Each row was made from one walk, in order. Every step used is in the known rows, and no mark comes twice. Write each row's walk.
Known rows:
u, d: -0.68  2.19  0.18  0.44 -0.75 -0.57  0.93  2.38 -0.91 -3.04  0.79 -0.64 -2.53 -1.15  1.59  1.60  0.39 -1.86 -0.31 -4.42  1.03  0.47  1.18 -0.51 -1.43
d, m, r:  0.38 -1.02 -0.28  0.93  0.51 -0.91  1.19  0.37 -1.39  1.96 -1.88  1.99  1.94 -0.06 -0.82  0.89  0.43  0.82  0.36  0.49 -0.06  1.71  0.29  1.04  0.45
y, d, k, r, q:  0.95 -2.13  0.56  1.35  0.38  0.61 -1.96  0.52  0.82 -0.02 -0.05 -1.84  1.72  0.59  0.48 -0.27  1.32  3.79  1.74 -1.32  0.56 -2.99 -2.18  0.93 -0.25
v, y, d, k, r: -0.35 -0.71 -3.48 -0.20 -1.69  0.43 -2.96  1.82  0.30  2.03  0.43 -0.80  0.86 -2.12  1.25  2.39  0.61 -1.27  2.71 -4.48  0.69 -2.49 -3.18  1.03  0.03
q, d, m:  0.49  0.59 -1.04  1.16 -0.31 -0.94  0.23  0.50 -2.64  1.80 -1.66  1.82  1.01 -1.00 -0.15  0.31 -0.56 -0.79 -0.94  0.47  2.17  1.05  1.20 -0.59  0.60
k, r: -0.50  0.10 -0.08 -2.31  0.78  0.44  0.67  1.15 -1.17  0.16  0.38 -0.30  0.94  1.61  1.61  1.92 -0.74  0.19  1.23 -2.23 -0.45 -0.01 -0.61 -0.80 -1.37
y, d, k:  1.03 -0.71 -1.39  1.82 -0.66 -1.50 -2.14  1.54 -2.30 -0.74 -1.18 -0.69 -0.03 -1.89  2.35  1.20  0.99 -1.57 -0.84 -4.26  1.14 -1.86 -0.35  1.42 -0.42
k, r, q, d, m:  0.35 -0.67  1.01  0.61  0.97  1.09  0.49 -0.39  0.87  2.32 -0.61  0.57  2.48  1.34 -2.17 -1.27 -0.19  4.74  1.42  3.71  1.64 -0.17 -0.76 -0.85  0.64
c, r, q, d: -0.10  0.99 -1.80 -2.29  0.46  0.97  1.25 -0.93  2.35 -1.85  2.65  0.04  0.04  2.11 -1.77 -2.45 -1.60  3.16 -0.13  3.29  1.20 -1.13  0.47  0.49 -0.91
q, d:  0.12  2.01 -1.59 -0.09 -0.42 -0.16 -0.44 -0.42 -2.56 -1.50  0.84  1.99 -0.56 -0.05  0.93  0.51 -1.24 -1.90 -1.82 -1.23  0.94  0.77  1.41 -1.18 -0.54
k, r, m: -0.66 -0.06  2.29 -1.98  0.48  2.08  1.95  2.51  0.66  0.29  0.11  0.09  1.05  0.85  0.43  0.83 -0.20 -0.20  0.68 -1.40  0.63  0.13  0.80 -0.89 -0.11
y, d, k, r:  0.41 -2.18  0.08  0.37  0.06 -0.06 -2.07  0.99 -0.63  0.93 -1.14 -1.20  1.55 -0.84  1.46  1.59  1.27  0.18  1.43 -3.57  0.04 -1.88 -1.99  0.52 -0.36
u, d, m, r, c: -0.90  1.19  1.00  0.84 -0.60 -0.86  2.35  0.93  3.19 -0.30 -3.36 -0.56 -2.22 -1.68 -1.82  1.68  0.63  1.88  0.36 -1.20 -0.53  4.00  1.91 -1.17 -0.32
v, y: -0.64  2.88 -5.21 -1.80 -1.58 -0.39 -0.12  2.43 -2.42 -0.46  2.18  0.54 -1.29 -0.74  1.91  1.83 -1.92 -3.22  0.17 -3.78  1.17 -0.64 -0.22  0.38 -1.20
v, m, d, k, r: -1.12 -2.30  0.47 -0.28  0.84  0.11 -1.89 -1.18 -3.95  2.14 -2.82 -1.33  0.53  0.17  0.50  0.90  2.15 -4.21  1.22  0.25 -3.27 -1.05 -2.29  0.95  1.42
q, d, u:  0.11  0.91 -0.85 -0.68 -0.61  0.41  0.33 -1.71 -0.29 -0.59  3.90  1.28 -1.39 -0.77  2.28  0.30 -1.53 -1.13 -0.77 -0.74 -0.19  2.47  1.15 -2.22 -1.80
r, q, d, m:  1.04  0.69 -0.71  2.03  0.19 -0.38  0.34  0.05 -1.15  0.77 -0.47  1.00  1.03  0.30 -1.23 -1.95 -0.63  2.69 -0.76  2.83  2.71  0.08  0.87 -0.02  0.53
m, r: -0.09  0.25 -1.17 -0.18  0.36 -0.18  0.64 -0.69 -1.30 -1.25  0.40  2.19  0.38  0.77  0.61  1.18 -0.33 -0.28 -0.37 -1.33 -1.16  1.47  0.33  0.41 -0.66
v, m: -0.99  0.36 -2.39 -1.19  0.20  0.14  1.30  1.60 -5.11 -0.90 -1.77 -0.31 -0.89 -0.44  2.43  1.69  0.70 -2.85 -0.39 -3.01 -0.06  1.36  1.72  0.74 -1.38
u, d, k, r:  0.09  0.20  2.15  0.44  0.29 -0.76 -0.69  1.07  0.43  1.32 -0.70 -2.18 -0.44 -1.16 -0.13  1.66  1.67 -0.65  1.74 -2.68 -0.40 -0.74 -1.32 -0.44 -0.74
d, u:  0.02  0.70 -0.57 -1.56 -0.11 -0.28  1.36  0.30 -0.73 -0.69  3.60 -0.21 -1.18  0.22  3.68  0.98 -1.31 -0.96  0.11 -2.38 -0.47  1.60  0.60 -1.15 -2.76
r, m, d, q: -1.26 -0.81  1.22  0.59 -1.13  0.15 -0.86  0.97 -0.50 -2.87 -1.79  0.25 -1.75 -0.56  0.54 -2.18  0.16 -1.62 -2.22  2.41  1.56 -1.44  1.41  0.69  2.99
k, r, q, d, u: -0.07 -0.54  1.17 -1.30  0.64  2.35  0.42 -2.82  3.44 -0.24  4.90  0.06  0.28  1.50  0.53 -1.19 -1.07  4.27  1.89  2.24 -0.63  1.29 -0.84 -2.43 -1.72

Write each row's walk:
-0.58  1.75 -1.48 -1.77  0.19 -0.70  1.43 -0.81  1.10 -1.95 -1.44  0.25 -1.70  0.94  0.21  1.43 -1.66  0.61 -1.49 -1.43 -2.12  3.30  1.79 -1.27 -1.59 -> m, r, c
 0.55 -1.19  1.42  0.61  1.05 -0.55 -2.34 -1.87 -0.29  0.52  0.45 -1.87  1.11  2.81 -0.70 -1.40  0.28  0.21  0.60  2.65 -1.90 -3.37 -3.22  0.50  1.36 -> m, d, k, r, q
-1.09  0.29 -4.57 -0.69 -2.99  1.28 -0.61  1.74  1.32 -1.53  5.11  0.03 -2.25 -2.55  4.19  2.17 -0.99 -1.50  1.98 -5.67  0.98  0.39 -0.88 -0.11 -1.92 -> v, y, d, u
 1.39 -0.29  0.78 -0.23  1.63 -0.75 -0.83 -0.28 -0.12  1.60 -0.01 -2.09  1.76  1.75 -0.48 -0.87  0.01  2.74  1.05  1.15 -0.33 -2.36 -1.82  0.55 -0.69 -> d, k, r, q
 1.83 -0.07 -0.44  2.88  0.71 -0.54 -2.05 -4.23  0.04  0.16  0.35  1.97  1.10 -0.09 -2.71 -2.16  0.44  2.05 -1.37  3.56 -0.77 -0.05 -0.49  0.93  0.94 -> m, r, q, d, k
-0.03  0.71 -1.63 -3.23  1.06  0.18  2.31  1.11  1.84 -1.79  2.48 -1.70  0.30  3.12 -0.36 -1.68 -1.47  3.33  0.57  1.61  0.66 -2.06  0.05  1.61 -1.77 -> c, r, q
-0.15  0.49 -0.86 -0.60  0.26 -1.30  2.25  0.15  0.91  1.45 -3.80  0.30 -0.10  0.08 -1.22  1.27 -0.87  1.73 -0.60  0.25 -0.90  3.48  1.56 -0.68 -0.56 -> d, m, r, c
-1.98 -2.32  2.94 -0.90 -0.51  1.65 -0.74  0.62  1.24 -1.23 -2.18 -0.18 -0.20  0.45 -0.12 -1.65  0.61  0.50  0.05  3.07  0.49 -1.53 -0.17 -0.23  3.09 -> k, r, m, d, q
 0.47 -0.66 -0.53  1.81 -0.07 -0.15  0.18 -1.69 -0.88  2.15 -1.56  3.68  1.86 -1.12 -2.00  0.19  0.36  0.62 -0.19  1.92  0.35  2.36  0.54 -0.03  1.41 -> q, d, m, r
-0.70  0.43  0.26 -3.51  0.25  0.99  3.42  3.08  2.18 -0.74  1.15 -0.48  0.09  1.06 -0.56 -0.67 -0.81 -0.23 -0.08  0.00  1.31 -0.77  1.78  1.17 -0.64 -> c, r, m
-1.43 -1.73  3.94 -1.74 -0.38  2.71  1.11 -0.33  3.04 -0.37  3.70 -0.14 -0.55  1.06  1.53 -0.02 -0.17 -1.87  1.25  0.88 -2.01  0.58 -0.87 -1.76  0.60 -> k, r, m, d, u
 0.66  0.27 -0.40  1.09 -0.04 -2.63 -2.64 -0.92 -3.83  0.00 -0.60 -0.47 -0.37  0.66  1.09 -0.04 -0.15 -5.30 -2.05 -0.24 -1.42 -2.31 -1.27  0.84  1.23 -> m, d, k
 0.52  0.63 -0.92  1.66  0.22  1.11 -0.22 -3.29  0.60 -2.52  1.88  2.98  0.45  1.26 -1.77 -1.65 -0.39  2.83 -0.93  2.70 -0.31  1.12  0.49  0.02  0.32 -> m, r, q, d
 0.32 -0.25  1.85  3.37 -0.08  0.06  1.47  0.36  2.40 -0.88 -0.45  0.12  0.17 -0.53 -2.58 -0.66  2.05  4.16  1.55  1.37  1.07  1.07  0.20  1.07  0.65 -> u, d, m, r, q
-0.14  0.89 -1.02  0.39 -0.16 -0.50  1.02 -2.02  1.45  1.49 -3.58  1.90 -0.30 -0.82 -2.55  0.43 -1.04  1.65 -1.39  2.00 -0.59  4.33  1.86 -1.77  0.41 -> q, d, m, r, c
 0.73 -0.05  0.31 -0.25  0.69 -0.50 -1.98 -1.76 -1.32  2.98 -0.59  0.27  1.48 -0.34 -0.70  0.36  0.09 -0.75  0.12  0.48 -0.60 -0.39 -1.08 -1.05  0.07 -> q, d, k, r
 0.56  0.26  2.62  1.33  0.66 -0.21 -0.63  0.46  1.91 -0.04  0.39 -3.03 -0.26  0.03 -1.23 -0.47  1.70  2.72  2.00 -0.38  0.13 -1.87 -1.62  0.04 -0.54 -> u, d, k, r, q
 0.52 -0.44  0.11  1.04  0.10  1.73  0.41 -4.66  3.11 -1.74  4.90  2.57 -0.28  0.47 -0.52 -1.73 -0.60  3.53  0.22  3.15 -1.41  2.78  0.22 -1.14 -0.93 -> m, r, q, d, u
 1.19  0.38 -1.44 -0.84  0.93 -0.85 -0.49 -1.75  1.73  0.86  1.26 -1.14  0.89  1.01 -2.67 -2.97 -0.67  2.28 -0.41  4.07  0.49 -2.23 -0.51  1.53 -0.28 -> c, r, q, d, k
-0.07 -1.20  1.12 -0.31  0.54 -1.14 -2.53 -1.09 -1.94  1.69 -0.72 -0.99  0.88  1.48  0.37  0.59  0.29 -3.01  0.34  0.48 -2.39 -2.24 -2.95  0.10  1.24 -> m, d, k, r
-0.47 -1.20 -1.09  0.94 -0.84 -0.23  1.07  0.63  2.33 -0.33 -4.02  0.51 -0.28 -1.40 -0.25  1.72  0.22  2.72  0.01 -1.91  0.09  2.73  1.18 -0.15  0.06 -> y, d, m, r, c
-0.78 -0.28  2.34 -0.19 -1.11  1.41  0.96  0.00  1.07 -2.05  3.82  0.39 -1.94  0.24  2.31 -0.67 -0.70 -3.82 -0.95  0.01 -1.06  0.72  0.74 -0.96  0.63 -> r, m, d, u
-0.14 -0.82  1.28 -1.30  0.09 -0.45  0.17  0.53  1.26  0.64  0.06 -1.07  0.10  0.78 -1.52 -1.76  0.04 -3.63 -0.92  2.62 -0.69 -3.04 -0.51  2.14  2.07 -> c, r, m, d, k
-1.72  0.56 -2.26 -1.78  0.31  0.67  2.20 -1.03 -1.00 -1.43 -3.63 -0.06 -1.95 -0.22  0.34  1.83  0.23 -0.58 -0.79 -1.56 -2.83  4.56  2.50 -0.22 -1.48 -> v, m, r, c
 0.53  0.07  1.67  1.89 -0.45 -0.90 -1.50  0.45 -1.86  0.05 -0.67 -0.10 -0.52 -0.30  0.10 -0.99  0.35 -5.35 -2.40  0.43 -0.41 -2.16  0.16  1.00  2.53 -> r, m, d, k
 2.00  1.44 -0.96  2.07  0.41 -1.16 -2.01 -1.88 -2.06  0.16  0.38 -0.01  0.12 -0.12 -1.03 -2.18 -0.45  0.55 -1.95  2.04  0.99 -1.47  0.23  0.15  0.04 -> r, q, d, k
 0.76  1.73  0.60  1.79 -0.35 -2.14 -0.91  1.54 -1.54 -0.57 -0.69 -1.61 -1.77 -2.38  0.71  1.10  1.23 -2.78 -0.66 -3.54  0.46 -0.75  0.49  0.36 -0.77 -> u, d, k
-1.94 -1.77  0.88 -2.45 -0.64  0.66  0.77  1.11  2.82 -2.25 -1.06 -0.86 -1.24  0.45 -1.03 -3.02 -0.15  0.15 -0.68  4.45  1.14 -2.51  0.74  1.91  2.64 -> c, r, m, d, q
 0.69 -0.57  2.69 -0.60  0.94  0.41  0.24  1.51 -0.01  2.93 -1.18 -0.95  1.76 -0.30 -0.44  0.11  0.68 -0.98  0.29 -0.44  0.17 -1.13 -0.15  0.08  0.41 -> d, k, r, m
-0.10  1.03  0.98  1.73 -0.74 -1.31  1.60  3.29 -1.00  0.21 -1.54 -0.73 -1.12 -1.99  0.23  1.49  1.18 -0.77  0.81 -2.74  2.22  0.70  0.93  0.04 -0.27 -> u, d, m
 0.79 -0.39  2.71  0.42  0.39  1.21 -0.93 -0.35  0.75  3.05 -1.14  0.69  1.64 -1.34 -1.72 -0.58  0.54 -1.16 -0.35  1.25  0.44 -0.19  0.35 -1.03  1.29 -> q, d, k, r, m
